Every row comes from one small tree of marks. The marks that hang from a mark follow it in brackets, in alphabetical order. Every link used is in the known rows. Which tree was each row made from?
Known rows
sepi{gabamo{nulu{sezi} tidar{kopem}}}: [-1.15  0.42  0.35 -0.49  0.04  0.24 -0.61  0.26 -0.25 -0.98 -1.00 -1.52
  3.89  1.17  0.78  2.33  1.54  0.49  1.56  0.19  0.41]
gabamo{sepi tidar{kopem{matepi{gada} nulu{sezi}}}}: [-2.31  3.47  0.60 -1.48  0.60  0.55  0.64  1.50 -0.93 -2.30  1.10  0.26
  0.74 -0.82  0.58  0.04  0.28  2.82 -0.75  0.29  2.41]
tidar{gabamo{nulu}}: [-1.24  3.20  0.25 -1.01  2.79 -0.86  0.48  0.69  0.43 -0.13 -2.62  0.40
  0.48  0.85 -0.52  1.07  0.63  0.23  1.81  0.37  1.82]
tidar{gabamo kopem{matepi}}: [-4.06  2.82 -0.47 -0.18  2.51 -1.06  1.27  2.57  0.18 -0.72 -1.60  1.84
 -0.37 -1.03  0.50  1.81  0.16  0.15 -2.11  0.61  1.14]
kopem{matepi}: [-1.22  0.73  0.28 -1.30 -1.59  0.21  0.38  0.38 -1.27 -0.20  1.61 -0.75
 -0.73 -1.68 -0.09 -0.95 -0.47  0.26 -1.33  0.23 -0.59]
gabamo{nulu{sezi} sepi tidar}: [-1.48  3.49  1.14 -1.57 -0.50  0.59  0.26 -0.02 -0.07 -2.48 -0.57 -2.02
  2.54  0.76  0.03  0.26  1.67  2.29  2.64 -0.26  3.35]
gada{matepi{gabamo{tidar{kopem{nulu{sezi} sepi}}}}}: [-0.13  0.44 -0.02 -2.54  1.03  1.69 -0.42 -0.31 -0.42  0.20 -0.41  0.22
 -0.76  0.14  1.96 -1.40  0.33  1.10  0.81  0.43  0.78]
gabamo{nulu sepi tidar}: [-0.57  4.68  0.95 -1.47 -0.14  0.44  0.41 -0.04 -0.45 -2.19 -0.83 -1.19
  2.15  1.10 -0.49  0.00  0.96  2.06  1.49  0.21  2.42]
gesov{kopem{nulu{sezi} sepi}}: [-1.25 -0.38 -0.34 -2.74  0.10  0.58 -0.34  1.11  0.46 -1.11 -0.23  0.27
 -0.77 -0.73  1.23  0.72  0.63  3.37  0.82 -0.06  2.52]
sepi{gabamo{nulu{sezi} tidar{kopem{matepi}}}}: [-1.61  0.60  0.45 -0.91 -0.49  0.27 -0.48  0.37 -0.70 -1.02 -0.45 -1.79
  3.65  0.55  0.79  2.01  1.35  0.56  1.11  0.27  0.21]
gada{matepi}: [ 0.14 -0.13  0.14 -1.24  0.95  0.77 -0.27 -0.97 -0.53  0.29 -0.03  0.45
 -1.17 -1.30  1.01 -1.98  0.22 -0.55  0.60  0.08 -0.67]
sepi{gabamo{nulu{sezi} tidar{kopem{matepi{gada}}}}}: [-1.38  1.11  0.47 -1.20 -0.24  0.35 -0.51  0.26 -1.08 -0.85  0.13 -1.69
  3.36  0.30  0.71  1.24  1.13  0.57  1.24  0.29 -0.03]
matepi{gabamo{nulu{sezi} sepi tidar{kopem}} gada}: [-0.42  5.20 -0.06 -2.31  1.09  0.86  0.13  0.41 -0.54 -0.81 -0.12 -0.41
  1.61  1.17  0.81 -1.68 -0.06  1.29  0.40  0.29  1.46]
gabamo{sepi tidar{kopem{matepi nulu{sezi}}}}: [-2.49  2.90  0.61 -1.20  0.38  0.43  0.63  1.56 -0.56 -2.48  0.54  0.18
  0.99 -0.45  0.61  0.78  0.49  2.79 -0.86  0.22  2.59]
gesov{gabamo}: [ 0.38  0.25  0.45 -1.67  0.23  0.06  0.03  0.64 -0.71 -0.14 -2.16  1.43
  2.29  0.23  0.28  0.52 -0.05 -0.50 -0.86 -0.08  0.67]
sepi{gabamo{tidar{kopem}}}: [-0.47 -0.09  0.08 -0.23  0.48  0.15 -0.54  0.89 -0.95 -0.54 -0.03 -0.02
  3.03  0.79  0.75  2.22  0.59 -0.08 -0.88  0.46 -1.08]
gesov{kopem{matepi{gabamo{sepi tidar} gada} nulu}}: [-1.35  3.43 -0.16 -4.19  0.18  0.59 -0.06  1.49 -1.36 -0.93  0.89  0.99
 -0.20 -1.58  0.33 -0.80 -1.02  2.44 -1.23  0.28  1.06]
sepi{gabamo{nulu tidar{kopem}}}: [-0.51  1.17  0.22 -0.43  0.31  0.02 -0.53  0.26 -0.55 -0.75 -1.13 -0.97
  3.56  1.45  0.48  2.11  1.05  0.28  0.79  0.54 -0.30]
matepi{gabamo{nulu sepi tidar{kopem}} gada}: [ 0.28  6.02 -0.18 -2.27  1.25  0.78  0.26  0.41 -0.76 -0.61 -0.21  0.18
  1.33  1.41  0.42 -1.90 -0.50  1.09 -0.41  0.63  0.79]
gada{matepi{gabamo{nulu}}}: [ 0.85  1.42 -0.09 -2.16  1.18  1.00 -0.40 -1.17 -0.18  0.63 -1.30 -0.15
 -0.42  0.32  1.14 -2.22 -0.05 -0.59  1.03  0.32 -0.34]

Which tree is each row?
[-1.46  1.03  0.12 -0.58 -0.34  1.00  0.27  0.86 -0.23 -0.85  0.05  0.33
  0.11  0.43  0.68  1.46  0.65  3.00  0.21  0.65  2.09]  gabamo{tidar{kopem{nulu sepi}}}
[-1.92  2.28  0.07 -4.39 -0.97  0.27  0.23  1.81 -1.99 -0.87 -0.89  2.27
  1.78 -2.74  0.66 -0.30 -0.57  0.30 -2.82 -0.18  0.30]  gesov{gabamo kopem{matepi{gada}}}
[ 1.04 -1.87  0.68 -2.63  0.56  1.15 -1.08  0.30 -0.55 -0.54  0.93 -1.68
  0.44  1.64  1.30  0.85  1.07  3.96  2.73  0.59  2.06]  kopem{nulu{sezi} sepi{gabamo{tidar}}}
[-1.97  1.11 -0.93 -0.75 -0.57  0.45  0.74  1.58  0.00 -0.58  0.17  0.28
 -1.00 -0.07  1.62 -0.07 -0.21  1.30 -3.09  0.81  0.13]  tidar{kopem{matepi{gabamo} sepi}}
[ 0.18  2.22  0.37 -2.78  1.12  1.41 -0.34 -0.73 -0.56 -0.42 -0.83 -0.48
  0.45  0.34  1.31 -2.02  0.48  0.23  1.15  0.12  0.72]  gada{matepi{gabamo{nulu{sezi} sepi tidar}}}
[ 1.03  3.11 -0.08 -2.42 -0.04  1.35 -0.31  0.09 -1.72  0.97  1.43  0.25
  0.48  0.71  0.12 -1.91 -1.01  0.41 -0.48  0.52 -0.59]  matepi{gabamo{tidar} gada}
[-1.92  1.80  0.26 -3.49 -1.16  0.63  0.07  1.85 -1.32 -1.27 -2.23  2.48
  3.39 -1.20  0.62  2.01  0.44  0.81 -1.73 -0.25  1.62]  gesov{gabamo{tidar} kopem}
[-1.60  0.10 -0.30 -1.50  0.95  0.33  0.04  1.21 -0.42 -0.76  1.09 -0.39
 -0.79 -0.69  1.72 -0.20  0.20  2.71 -0.42  0.72  0.89]  tidar{kopem{matepi{gada} nulu{sezi} sepi{gabamo}}}
[ 0.37  0.89 -0.01 -2.22  0.96  1.07 -0.48 -1.18 -0.04  0.48 -1.17 -0.57
 -0.18  0.18  1.37 -2.15  0.24 -0.50  1.63  0.09  0.08]  gada{matepi{gabamo{nulu{sezi}}}}
[-2.33  3.22  0.30  0.11 -0.91  0.46  0.53 -0.03  0.28 -1.12 -1.69 -0.77
  1.89  0.61  0.04  1.60  1.28  1.67  1.89  0.36  2.25]  gabamo{nulu tidar{kopem}}
[ 0.69 -0.49  0.66 -4.24  0.01  1.00 -0.77  0.35 -2.06 -0.19  3.20 -2.11
 -1.31 -0.63  1.15 -2.03 -0.08  3.80  1.33  0.81  0.65]  kopem{matepi{gada} nulu{sezi} sepi{gabamo}}
[-0.03  4.66 -0.27 -1.91  0.38  0.96  0.04 -0.03 -0.80  0.44 -0.30 -0.08
  1.13  1.15  0.30 -1.32 -0.48  0.82  0.51  0.65  0.45]  matepi{gabamo{nulu tidar{kopem}} gada}
[-1.46  1.14  0.31 -5.74 -0.63  0.85 -0.12  1.84 -1.65 -1.12 -0.51  1.38
  0.71 -2.09  1.35 -0.52 -0.02  3.16 -0.84  0.04  2.40]  gesov{gabamo kopem{matepi{gada} nulu{sezi} sepi}}
[-0.86  0.63  0.79 -2.80 -0.08  0.49 -0.23 -0.12 -1.29  0.06  2.32 -1.31
 -1.50 -1.98  0.00 -1.97 -0.58  2.62  2.23  0.08  1.64]  kopem{matepi{gada} nulu{sezi}}
[ 1.97 -0.65  0.46 -2.58  1.01  0.91 -0.91  0.27 -0.90 -0.24  0.75 -0.87
  0.01  1.92  0.77  0.55  0.38  3.74  1.48  1.07  1.08]  kopem{nulu sepi{gabamo{tidar}}}
[-1.08  1.28  0.64 -2.54 -0.64  0.80  0.34  1.39 -1.30 -0.79 -1.52  1.41
  2.18 -0.01  0.73  1.20  0.28  1.71 -1.07  0.47  1.98]  gesov{gabamo{tidar{kopem{matepi nulu sepi}}}}
[-2.74  1.22 -0.41 -0.62  4.02 -0.58  0.68  2.27  1.42 -0.85 -2.39  1.52
 -1.09  0.80  1.32  2.21  0.99  2.81  0.74  0.66  3.63]  tidar{gabamo kopem{nulu{sezi} sepi}}
[-0.18  3.38  0.02 -2.83 -1.06  0.57  0.19 -0.04 -1.64  0.54  1.44 -1.07
 -0.44 -0.74 -0.11 -2.73 -1.11  0.23 -0.67  0.54 -0.82]  kopem{matepi{gabamo{nulu} gada}}
[-1.04 -0.34 -0.84  0.50  0.94 -0.05  0.20  1.26  0.54 -0.81 -0.49  0.57
  0.28  0.72  1.73  1.23  0.65  0.93 -1.94  0.64 -0.17]  tidar{kopem{sepi{gabamo}}}
[-0.81  4.12  0.50 -3.44 -1.16  0.99  0.28  0.35 -2.04 -0.53  1.89 -1.46
  0.42 -0.75  0.11 -2.54 -0.65  1.11 -0.53  0.37  0.28]  kopem{matepi{gabamo{nulu{sezi} sepi tidar} gada}}
[-2.17  2.82 -0.75 -0.49  0.14 -0.05  0.71  0.91 -0.10 -0.28 -0.15  0.43
 -0.19 -0.69  0.81 -0.64 -0.54  0.25 -1.78  0.52 -0.08]  tidar{kopem{matepi{gabamo{nulu} gada}}}
[-2.44  1.63  0.34 -0.67 -0.80  0.72  0.43  0.93 -0.75 -0.86  0.39  0.24
  0.51 -0.72  0.18  1.41  0.12  2.23 -0.16  0.52  1.63]  gabamo{tidar{kopem{matepi nulu}}}
[-0.94  0.95 -0.41 -1.40  1.08  0.16  0.14  1.18 -0.63 -0.57  0.88  0.25
 -1.01 -0.48  1.34 -0.37 -0.25  2.52 -1.21  1.05  0.24]  tidar{kopem{matepi{gada} nulu sepi{gabamo}}}
[ 0.51  1.02  0.07 -2.34  0.58  1.53 -0.43 -0.63 -1.01  0.58 -0.15  0.42
 -0.28 -0.15  1.23 -1.77 -0.12 -0.36  0.12  0.35 -0.52]  gada{matepi{gabamo{tidar}}}
[-1.06  3.53 -0.08 -1.48  0.38  0.63  0.21  0.77  0.56 -1.32 -1.70 -0.80
  2.39  2.12  0.88  0.54  0.52  1.14  0.18  0.18  2.17]  matepi{gabamo{nulu{sezi} sepi tidar{kopem}}}
